Each row comes from the steps of one path. Every step used is in the known rows, and no mark comes twice. Write the path behind each row, first mark first.
Known rows:
a, s, e: [  1  21  -8  -6 -21 -11   6  12  12   8   1  27  28  -3 -10  -8 -14   7
  19   0  -3   4 -12  -6   6   2   7 -13   6   5]
z, c: [ -9 -10   1   1 -27 -14 -13  26   9   2  12  12   2   2   7 -11  -9  -2
  16  11   9  10  -7 -11   8  11  12 -19  13  14]
l, a, s: [  0   3   3   2 -25 -17  -3  15   2   4   8  20  37   1  -2  -6   6   2
   4  11  12   9 -13 -11   2   5  -3 -20   4 -13]
x, e, s, a, l, p: [ 12   9   1   0  -2 -12  18  17   0   4  19   2  28 -16   6  -3 -16  13
  12   9  14   9 -25 -20  -6  28 -13  -6  32   5]
c, z: [ -5   3  -7  -3 -34 -19 -11  19  -2  -2  12  18  15   0  -7  -6 -10  -3
   7  12  10  10  -4  -8  -6  18  15 -12   6   3]
m, e, s, a, l, p: [ 13  -3 -15  -2 -15  -9   8  12  -3   0  24  -2  31 -23  13  -5  -6  16
  10   1  12  13 -20 -22  -7  27 -11 -12  33   7]
s, a, l, p, f: [ 17  -7  -1   3 -18  -9  -3   9   2   2  11  13  12 -12  16  -2  -4  19
   1   3   4  21 -25 -17   5  29  -1 -14  12  16]
x, p, f, c: [ -8  -3   7 -13 -26 -10  -9  19   0  -8   4  14   0   1   9  -1   8   2
  13   7  -2  14  -9  -8   7  24   9 -14   6   9]
a, s: [ -2   9  -2  -2 -24 -14  -1  19   5   5   4  21  28  -2  -8  -3   3   0
  12  12   7   2  -1  -8   5   6   7 -17   8  -2]
x, p: [  0   6   9 -10 -25 -14  -6  23   5  -6   7  11  15   2  -6  -2  -5  -3
  18  11   6   8 -13  -6   2  25   3 -13   9   4]
l, p: [  6  -5  -7  -4 -27 -13  -4  25   2  -3  14   9  29  -2  -9  -2  -8   9
  10  10  22   7 -15 -11  -7  18  -2 -14  11   2]
s, a: [ 11  -9  -7  -2 -19 -20   5  15   6   3   8  14  14   1   4   1  -1  -2
   9   5   5  12 -20 -12   2  33  13 -20  12  21]
h, p, x, e, s: [-19  17  -6  -7 -11 -14  -3  10  -3   1  15  13  18   0  25  -6   9 -10
  21  13  17  12   6 -10  -1  31   1   5  11   4]
c, f, p: [ -9  -9  -8  -7 -27 -15 -14  10   8  -1   3  14   3   2  -4  -9   9  -9
   9  19  -1   2  -8  -5  -5  26  10  -8  12   6]
l, p, f, c, z: [ -6  -8  -6  -8 -37 -13 -11  23 -11  -2  13  15  16  -6   0  -6  -9  13
   2   7   9  15 -12 -13 -10  19   5 -11   3   2]
c, f, p, l, a, s: [-17  12  14  -3 -26 -12 -18   0   2   6   5  12  29 -12  -6 -10  19   0
   8  16  13   1 -14 -12  -4  11  -2 -11  12 -15]
x, e, s, a: [ -2   2  -7  -4  -5 -21  24  14   2   6  16  10  15  -1   8  -2  -4  -5
  14  14   6   8 -16 -14  -2  27   8  -7  21  14]
p, x, e: [-16  25   6  -7 -18 -22  -2  23   8  -5   8  20  15   3   1   0  -4   5
  17   7  17   7  -3  -8  12  26   1  -5  13   9]
e, s, a, l, p, x: [ 16  10   6  -3  -5 -12   8  11  -2   1  18  -4  38 -17  18  -4   1  24
   8  -9  10  19 -19 -27   5  29   1  -4  27  17]
y, c, f: [ -8  11  -6  -6 -29 -21  -3  10   3  -4  13   6  18   4 -12   0  -9   0
   8   4  18   2 -10  -7  -8  20   3 -18  13   9]
e, s: [ -6  -4 -11  -2 -13 -15   6  12  -3  -4  17   6  20   2   7  -8  10  -4
  11  13  10   8   1 -12  -3   8  25  -5  19   7]
x, p, f, c, y: [ -1   6   2 -13 -22 -10 -13  14   3  -4   9  11  -2   3   5   3  15   1
  11   8   4  11 -10 -15  16  11  14 -19   6   5]
z, c, f, p, h: [-28 -13  12  -6 -31  -7 -35  15   8   4  12  14 -18  -4  11 -20  13  -9
   6  13  -3   7  -8  -6   9  18  12  -1  10  12]
z, c, f, p, x, e: [-30  11  16 -12 -25 -16 -20  26  16   5   9  16 -12   0   5 -15  -4   0
  19  13  -2   4  -9  -9  12  31  -7  -2  17  14]
f, c, y: [  5   6 -14  -6 -19 -16 -10  19   7  -4  10   6  13   2  -2   4   9  -1
   9   9  20   4  -4 -17   9   5  18 -25  18   5]
y, c, z: [ -1   7  -4  -5 -38 -23  -7  18  -5   0  14  14  22  -1 -13  -4 -20  -6
   7   1  11   8  -3  -8  -9  22   8 -15   3   2]
e, s, a: [  7 -11 -11  -2  -9 -18  17   8  -1   4  16   6  19  -2  13  -4   8  -3
  10   6   2  13 -15 -17  -2  24  23 -10  17  19]
y, c, f, p, x, e: [-19  24  11 -16 -26 -22  -7  13   7   0   7  15   9   1  -9  -1  -5  -4
  14   3   7  -1  -7  -5   2  39  -9  -2  11   7]
l, p, x, e: [ -9  25   8 -10 -20 -18   2  31   6  -3  14  14  29  -2  -7   1 -12  16
  16   6  25   7 -15 -11   3  28 -15  -5  12   4]

Which path is each row?
[-21  -4   4  -8 -28  -8 -27   6   3  -3   8  17  -5  -3   3 -10  22 -11
   2  13   3   5  -4  -3   1  22  13   3   7   7]
c, f, p, h
[ -2  20   1  -2  -1 -12   0   4   1   6  12   9  18 -11  37  -5   3  -2
  17   3   8  16  -5 -17   5  46  -5   0  21  13]
h, p, x, e, s, a, l
[-11   9  21 -11 -26  -7 -18  20   1  -7  11  13   7  -2   2  -3  11  -5
  11   6  10  11 -11  -4   9  21   7  -2   6   2]
x, p, h
[ 12  -1  -5   4  -3 -14   8   4   0   1  13   2  19  -9  19  -6   5   3
   8   5   1  15 -11 -20   3  20  19 -10  29  15]
e, s, a, l
[ 21  -5  -3   2  -6 -10  10  11  -2   3  18  -4  32 -16  11  -6  -7  14
   7   3   9  14 -23 -23  -6  24   2 -10  28   9]
e, s, a, l, p
[-17  -1   7  -9 -32 -12 -24   3   0  -1  11  12   3  -2  -2  -7  11 -14
   1   5   6   1  -6  -3  -2  25   9  -1   5   4]
y, c, f, p, h
[  5  -1 -17  -1 -13 -12   5   5   1  -2  18   3  18 -17  21  -6   5   5
  10   2   4  14  -8 -19   2  24   6 -11  32  11]
m, e, s, a, l
[ -5   2   5 -12  -5 -21  13  10   3   7  10  14   9  -2  14  -4  10  -7
  15   6  -9  10 -10 -15   8  45  11   7  17  16]
f, p, x, e, s, a
[ 11   3  12   1 -17  -7 -12  14  -1   0  14   8  21 -18  11  -2  -1  15
   0  -2  16  16 -26 -17   6  28  -3 -10  16  10]
s, a, l, p, h
[-11 -13   5  -5 -28  -9 -28  12   1  -2   6  21  -2  -1   9  -9  24 -17
   3  12   2   8   2  -4   8  20  21   3   3   4]
f, p, h
[ -6   0   6  -5 -26  -8 -14  22  -4  -4  17  12  21  -6  -1  -3   5   7
   3   5  23  10 -13  -8  -1  15   1  -4   7   2]
l, p, h
[-25   3  22   0 -29 -11 -27   9   8  12   9  10  17 -14   2 -20  10   1
  12  14   8   2 -18 -16   2   8  -6 -17  13  -9]
z, c, f, p, l, a, s
[ -9  13   6   3 -24  -9 -22   1  -7   9   8  15  41 -11  13  -7  15  -6
  13  12  27  11  -8 -11  -5  16  -8 -19   1 -16]
h, p, l, a, s
[-11   2  -1   4 -23 -13 -27   1  -5   1  11   9  28  -6  21  -7  13  -8
  12  10  36  14 -12 -11  -8  25   0 -17   4  -7]
h, p, l, a
[  5   4   0   1  -5 -10  16   7  -4   4  20  10  14 -14  19  -5  -5  15
   6  10   4  16 -22 -16   0  24  -7   1  22  10]
x, e, s, a, l, p, f
[ 20  12  10  -4 -15 -13  -3  18   5   0   9   4  32 -15   9   2  -8  25
   8 -10  13  18 -24 -21   9  40  -6 -15  19  17]
s, a, l, p, x
[ -7  16   5  -8  -4 -22  21  14   3   3  15   9  20  -2  13  -1   2   4
  15   4   5  13 -13 -17   8  34   8   0  20  20]
p, x, e, s, a
[-17   2   6  -4 -26 -16 -23   0   2  -2   8   5  15  -6   1  -9  17  -2
   6  14  19   6 -18 -12  -8  21   4 -10  14  -5]
c, f, p, l, a
[-21  -2  11  -9 -29 -14 -27  20  14   4   9  11  -7  -1   9 -17   4   1
  14   6  -5  10  -8 -12  12  29   8  -6  14  19]
z, c, f, p, x
[-13  16  16  -4 -28 -16 -14  -3  -2   9   7   8  36 -13 -11  -7   9  -2
   7   4  15  -1 -15 -11  -8  14  -7 -16   7 -17]
y, c, f, p, l, a, s
[-10   8   6   3 -21 -18 -14   7   1  -6  12   7  28  -6   5  -3  11   4
   8   7  32  11 -15 -15  -2  10  10 -17  13  -4]
p, l, a
[ -3 -12  -7  -8 -28 -11  -7  21  -5  -5  10  12  15  -3   6  -1   3  13
   5   7  14  13 -12 -12  -3  17   7 -15   7   8]
l, p, f, c
[-14  -5  -9  -6 -36 -16 -13  16  -7  -4   8  20   1  -1   8  -7   2   1
   2  10   2  14  -1 -10  -1  16  20 -13   3   9]
p, f, c, z
[ -9  31   7  -1 -19 -12  -1   1   5   6   5  20  41 -12  -4  -8  -3  13
  17  -6  15   7 -23 -13   3  -3   2 -16   9  -7]
p, l, a, s, e
[  9   8  -8  -1 -18  -6 -19  12   3  -5  12   5  11 -10  10   0   8  18
   1   4  17  12  -9 -22  12   2   5 -20  17   0]
a, l, p, f, c, y
[ 15   1  -2   4 -15 -16  -4  11   9  -1   4  11  13  -8  11  -2  -4   5
   7   4   5  14 -18 -16   7  29  10 -21  20  17]
s, a, l
[-15  11   7  -8 -27 -16 -17   0   2   0   6   4  14  -9  -9  -2   3  -7
  13   5  15  -2  -6  -8  -8  26   9 -10  14   5]
y, c, f, p, l
[ -3  27   8  -2   0 -17  13  10   4   0  13   7  19 -11  20  -2   0  10
  13   1   4  15  -9 -21  13  32   5  -1  30  17]
p, x, e, s, a, l
[ -8  32  10  -4  -7 -11   4  19  -1  -6  19   2  33 -13   7  -6  -7  20
  15   4  21   9  -7 -18   4  16 -10   5  31   0]
a, l, p, x, e, s
[ 24  -2   1   2 -17 -11   0  19   6   2  10   5  28 -14   4  -1 -14  17
   6   2  13  13 -28 -18  -2  32  -8 -19  21  11]
s, a, l, p
[-19  -2   0  -2 -29 -15 -15  22  12   1  15   7  -2   2   2 -14 -10   4
  14  13   9   6 -15 -10   2  13   4 -20  19  17]
z, c, f
[-12  22   5 -10 -10 -16  12  25  -2  -2  22   4  34  -4   0  -3  -6  14
  17   6  22   7 -10 -16  -2  19  -7   6  21   3]
l, p, x, e, s
[ -2 -10  -8  -2 -28 -11  -6  16  -3  -3  15  18  13   1   4  -4   1  10
   4  11  12  14 -14  -9   0  16   5  -8   3   8]
l, p, f
[ -7   0   8  -9 -26 -11  -9  13   2  -5   8  19   0   4   7  -2   8   0
  11  12  -3  16 -11  -5   8  22   8  -7   0   9]
x, p, f
[  3   0  -2   5 -24  -7 -14  10  -1  -6  11  14  13 -10  11  -7  -2  17
   2   8  11  16 -10 -12   5  12   0  -7  12   5]
a, l, p, f
[  7  27  14  -5 -11 -17   4  25   8   1  11   9  28 -14   4   4 -17  23
  13  -3  16  13 -27 -19   8  42 -22 -10  22  13]
s, a, l, p, x, e
